Known rows, with every way that one mark hangs from another:
j88(j310(j664 j741)): [-0.64 -0.49  2.04 -1.83  0.33  0.87 -0.58 -0.27 -1.38 -0.51 -0.79  0.13
  1.40  0.15  2.42 -1.75  0.13  4.16 -2.26 -0.85  1.88 -2.19 -1.34  0.18]
j225(j310(j88 j664 j741(j869))): [ 0.48 -0.70  1.07 -0.37 -2.00 -0.70  0.99 -1.96 -0.37 -2.29  2.63  0.14
 -0.04 -1.64  2.19 -1.94 -1.93 -1.89 -1.92  0.98 -0.13 -1.09  0.60  0.08]
j225(j310(j88 j664)): [ 0.77 -0.24 -0.16 -0.51 -1.41 -1.54 -0.17 -1.42  0.67 -2.48  1.65 -0.55
  0.13 -1.50  2.20 -0.38 -1.29 -0.70  0.08  1.02 -0.08  0.34  1.14  0.02]
j263(j869): [-0.04 -1.26 -1.47  0.95 -1.78  0.24  0.39  0.39 -0.16  0.55 -0.46 -1.31
 -1.69 -1.62 -1.26  1.91 -1.33  1.76 -1.44  1.95  0.63  3.67 -2.20  2.02]
j779(j310(j664 j741)): [-0.18 -1.73  0.54 -1.30 -0.15  1.74  0.48 -1.52 -0.56  0.13 -1.20  0.89
 -0.72 -1.57  1.25 -1.23  0.78  5.52 -0.19 -0.14  1.34  1.19 -0.16  0.42]
j869(j741(j310(j88 j197)) j805): [-0.14  0.42 -1.71 -0.71  2.94  0.50  1.52  1.72  0.95 -1.25 -3.46 -2.33
  1.16 -2.54  2.24  4.02  0.43  0.22  1.86 -4.05 -0.27  0.28  1.33  0.49]
j741(j310(j88 j197 j664(j750)) j869): [ 0.34  1.67  0.81  0.49 -2.40  0.04 -0.27  1.17 -1.57  0.53  0.52  0.90
 -0.96  1.44  1.10  1.07 -0.37 -1.67  0.22  0.65 -2.11  3.77  1.30 -0.63]
j225(j310): [ 0.97 -0.44 -0.95 -0.99  0.64 -0.92 -0.06 -0.88  1.12 -0.10  0.40 -1.27
  0.33 -4.15  1.07 -0.76 -1.10  2.03 -0.96  0.15  0.32  0.97 -0.74  1.29]
j197(j310): [ 0.34 -0.90 -0.76 -0.10  1.44  1.11 -1.44  0.23  0.65  1.83 -3.58 -1.76
  0.00 -0.59 -1.28  1.00 -1.32  2.34 -0.52  2.22  0.65  0.14 -1.11  0.11]
j664(j310(j88 j741(j869(j805))) j750): [-0.01  1.39 -0.12 -1.55  0.71 -3.15  0.00 -2.02  0.33  1.07 -0.23  1.69
  0.46  3.31 -3.70 -0.99 -0.20 -6.24  3.76  0.74 -0.30 -5.53 -0.95  1.15]
j741(j310 j869(j805)): [ 0.45  1.02  0.94 -0.35 -0.98  1.09  0.25  1.20 -1.93  1.00 -3.12 -1.44
  0.09 -3.09  1.87  2.00 -1.66  0.74  0.66 -0.02 -0.82  2.87 -0.06  1.60]
j310(j88 j197 j664 j741): [-0.58 -0.75 -0.53  2.67 -2.01  1.59  0.38 -0.29  0.22 -1.14  4.15  0.82
 -1.03  2.18  0.69 -0.59  2.15 -1.47 -1.90  0.12  0.01 -1.97  1.24 -2.06]
j88(j310(j197 j664)): [-0.29  0.51  1.34 -0.26  0.03 -0.34 -1.65  0.79 -0.41 -0.27  0.35  0.00
  1.27  0.53  1.58 -0.62  0.79  3.21 -0.83 -0.76  0.82  2.02 -0.06 -0.32]
j779(j310(j197 j664(j750) j741)): [-0.01 -0.73 -0.21 -0.59  1.06  0.72 -0.06 -0.74  0.51  0.78  0.80  2.03
 -0.62 -0.18 -1.04 -2.30  2.42  3.70  0.22 -1.26  0.61  2.48  0.19 -0.30]
j310(j88 j197): [ 0.27  0.05 -2.65  3.34 -0.68  0.39 -0.10  0.51  2.01  0.96  1.84 -0.54
 -0.59  0.92  0.56  2.81  1.01 -2.29 -0.08  1.25 -0.72  0.10  0.69 -0.59]
j197(j310(j664)): [ 0.11 -0.72  0.38 -0.41  0.17  0.63 -1.88  0.23 -0.43  0.27 -2.28 -1.16
 -0.31  0.31 -1.84  0.19 -1.19  2.75  0.22  2.03  0.64  1.07 -0.06 -0.70]
j664(j310(j88 j197 j741(j869(j805)))): [-0.40  0.10  0.42  1.30 -1.22 -1.06  0.52 -1.85  0.66  0.24  0.82  0.09
 -0.07  1.67  0.88 -0.33  0.31 -4.71  1.04  1.45 -0.65 -2.81  0.09  0.39]
j805(j869(j741(j310))): [-0.50 -1.53 -0.04 -0.46  2.20  0.01  2.05  2.49  0.91  0.04 -4.64 -1.41
 -0.87 -4.20 -1.04  2.00 -1.37  3.87  2.22 -0.08 -0.39  3.78 -1.26  1.41]
j197(j310(j664(j750))): [ 0.32  0.02 -0.07 -1.10  1.17 -0.35 -2.26  0.40 -0.22  0.82 -1.95 -0.25
 -0.19  1.39 -4.17 -0.33 -0.82  1.67  1.27  1.41  0.55  0.58 -0.27 -0.67]
j310(j88): [ 0.27 -0.31 -2.18  1.39 -0.81  0.38  0.10 -0.28  0.84  0.69 -0.60 -0.95
 -0.44  0.21  0.73  3.67 -0.80 -1.30  0.84  1.96  0.11 -2.47 -0.17  0.42]
j197(j310(j88 j664(j750) j741(j869))): [ 0.00 -0.39  0.85 -0.19 -0.15  0.35 -0.67 -0.57 -0.61  0.04 -1.05  0.59
 -0.16  2.82 -2.40 -0.77 -1.84 -2.71 -0.48  2.42  0.04 -2.45 -0.01 -1.14]
j197(j310(j88 j664 j741)): [-0.24 -1.43  0.41  0.21 -0.19  1.69 -0.68 -0.68  0.01 -0.62 -2.00 -0.63
 -0.17  2.01  0.61 -0.32 -0.96 -0.25 -1.45  2.47  0.71 -2.92  0.14 -1.38]

Rows:
[-0.46 -0.94  0.22 -1.09  2.33 -0.92  1.56  2.58  0.57 -0.38 -3.89 -0.55
 -0.89 -3.05 -3.05  1.18 -1.04  3.24  3.26 -0.61 -0.45  3.91 -0.87  1.02] | j805(j869(j741(j310(j664(j750)))))
[ 0.77  0.04 -0.43  0.87 -1.34 -1.56 -0.33 -0.81  1.48 -2.27  3.37 -0.25
 -0.04 -1.17  2.23 -0.93 -0.06 -1.42 -0.53  0.57 -0.66  2.11  1.75 -0.66] | j225(j310(j88 j197 j664))
[ 0.24  1.20  2.06 -0.66 -2.21  0.67 -0.24  1.10 -2.97 -0.52 -1.82 -0.85
 -0.20 -2.15  1.36  1.24 -1.48  1.08  1.41 -0.15 -0.80  3.86  1.03  0.80] | j741(j310(j664) j869(j805))
[ 0.19  1.34 -1.65  1.93 -1.10 -1.66 -1.31  0.67  0.77 -0.52  4.08  1.53
 -0.79  3.60 -3.42  0.93  1.74 -3.35  2.33  0.15 -0.86  0.80  1.88 -1.73] | j310(j88 j197 j664(j750))
[-0.28  0.23 -1.60 -1.88  1.96  0.35  1.10  1.44  0.05 -0.31 -1.92 -0.73
 -0.35 -0.32  0.74  2.86  0.68  3.18  0.43 -3.34 -0.53  0.84  0.59 -0.42] | j869(j741(j310(j88 j197 j664(j750))))
[-0.46  0.51  1.33 -1.08  1.46 -0.13 -1.06  0.51 -0.35  0.17  1.07  1.28
  1.50  1.66  0.00 -2.91  1.75  2.29 -1.75 -1.95  1.21 -0.90 -1.02 -0.52] | j88(j310(j197 j664(j750) j741))
[-0.11 -0.60  0.08  0.64 -0.22  1.46  1.30 -0.38 -1.41  1.47  0.62 -0.47
 -0.19 -2.68 -2.13 -0.09 -0.96 -0.24 -1.18 -0.29  0.74 -2.44 -1.49  1.31] | j310(j741(j869(j805)))
[-0.34  0.16  1.59  0.31  1.05  0.75  0.04  0.50 -0.27  0.84 -0.04 -0.06
  1.91 -0.72  1.89 -1.41  0.11  0.45 -2.60 -1.04  0.88 -0.53 -1.27  0.64] | j88(j310(j197 j741(j869(j805))))
[-0.17 -1.16  1.28  0.52 -1.14  1.34 -0.36 -0.77 -0.82 -0.41 -1.40 -0.31
 -0.37  1.81 -0.11 -0.21 -2.13 -1.55 -1.38  2.97  0.20 -1.95  0.30 -1.11] | j197(j310(j88 j664 j741(j869)))
[ 0.05  0.35 -0.23 -0.12 -0.96  2.04 -0.95  1.57 -0.67  0.46 -1.12 -0.78
 -0.89 -0.95  2.90  0.33  2.13  5.55 -1.05 -0.90 -0.49  3.89  0.44 -0.69] | j741(j310(j197 j664))
[-0.27 -0.95 -2.15  3.14 -0.21  2.20  1.12 -0.16  1.72  0.98  2.30  0.02
 -0.54  0.93  1.53  0.49  1.88 -2.17 -2.87  0.40 -0.01 -3.36 -0.26 -0.87] | j310(j88 j197 j741)
[-0.19 -0.58 -0.96  3.53 -1.49  1.67  1.64 -0.20  0.53  1.25  3.21  0.47
 -0.81  0.72  0.53  0.62  0.14 -4.00 -2.95  1.16 -0.80 -2.03 -0.13 -0.53] | j310(j88 j197 j741(j869))
[-0.30  0.50 -0.93 -0.99  2.01  0.18  1.21  1.67  0.18 -2.27 -2.64 -1.95
  0.89 -1.88  1.91  3.40  0.56  0.52  2.45 -4.16 -0.29  0.91  2.03 -0.09] | j869(j741(j310(j88 j197 j664)) j805)
[ 0.66  0.03  0.92 -1.87 -0.19 -1.47  0.33 -1.40 -0.75 -0.88  2.95  0.87
  0.00 -2.26 -1.85 -3.63 -1.14  0.00 -1.14 -0.69  0.20 -0.04 -0.49  0.53] | j225(j310(j664(j750) j741(j869)))
[-0.40  0.78  2.16 -0.82  0.52 -0.49 -0.77  0.51 -1.23  0.44  1.82  1.60
  1.27  1.48 -0.70 -2.80  0.55  0.82 -1.81 -1.46  0.67  0.10 -0.93 -0.24] | j88(j310(j197 j664(j750) j741(j869)))
[-0.47 -0.43 -0.51  0.86 -0.58 -0.44  0.25 -1.84  1.42  0.61  0.28  0.00
 -0.28  2.07  1.77 -0.60  1.49 -2.14  0.09  1.33 -0.22 -3.72 -0.45  0.04] | j664(j310(j88 j197 j741))
[ 0.24  1.47  1.46  1.53 -2.87  0.50 -0.07  1.28 -1.55 -1.22 -0.19 -0.40
 -0.23 -0.12  3.03  1.83 -0.69 -2.81  1.06  0.40 -1.86  4.06  2.47 -0.39] | j741(j310(j88 j197 j664) j869(j805))
[-0.33  0.35 -1.15  1.74 -0.63  0.13 -0.05 -0.04  0.52 -0.49  4.60  2.09
 -0.73  3.65 -2.56 -1.45  2.61 -3.18 -0.37 -0.66 -0.19 -2.66  0.85 -2.04] | j310(j88 j197 j664(j750) j741)
[-0.15  0.18 -1.29 -2.30  3.28  0.65  1.41  1.61 -0.04 -0.76 -4.68 -2.64
  1.10 -3.94  1.09  3.63 -0.11  2.92  2.16 -4.46  0.42  0.16  0.33  1.31] | j869(j741(j310) j805)
[ 0.96  0.79 -0.87  0.19 -0.27 -2.54 -0.68 -0.70  1.69 -1.78  3.70  0.59
  0.18 -0.18 -0.19 -1.49  0.31 -2.52  0.50 -0.04 -0.80  1.66  1.53 -0.64] | j225(j310(j88 j197 j664(j750)))
[-0.08  1.30 -0.24 -1.07  1.34 -2.56 -0.46 -1.16  0.39  2.73  1.71  1.99
 -0.28  2.32 -5.46 -2.82  1.44 -2.63  1.88 -0.42 -0.53 -2.13 -1.69  0.80] | j664(j310(j197 j741(j869)) j750)
[-0.11  1.26  0.94 -0.95  1.13 -1.39 -1.96  0.98 -0.14  0.23  0.77  0.91
  1.45  1.62 -0.72 -1.25  1.13  2.03  0.17 -1.28  0.71  1.50 -0.31 -0.28] | j88(j310(j197 j664(j750)))
[ 0.06 -0.63  0.68 -0.93 -0.67  0.13  0.80 -1.80 -0.53 -0.09 -0.30  2.23
 -0.54  0.97  0.07 -0.56 -0.46 -0.10  1.19  0.82  0.26  0.09  0.49  0.21] | j779(j310(j88 j664(j750) j741(j869)))
[-0.04  1.38 -0.54 -0.27  0.64 -2.85 -0.07 -1.58  1.01  1.87  1.70  2.14
 -0.09  4.04 -3.61 -1.66  1.02 -5.81  2.18  0.68 -0.97 -3.64 -0.84  0.31] | j664(j310(j88 j197 j741(j869)) j750)
[-0.31 -0.09  1.88 -1.11  0.99  0.65  0.21 -0.10 -1.08  0.64 -1.77 -0.33
  2.01 -1.14  2.10 -0.74 -1.20  1.18 -2.01 -0.60  1.42 -2.24 -1.83  1.36] | j88(j310(j741(j869(j805))))
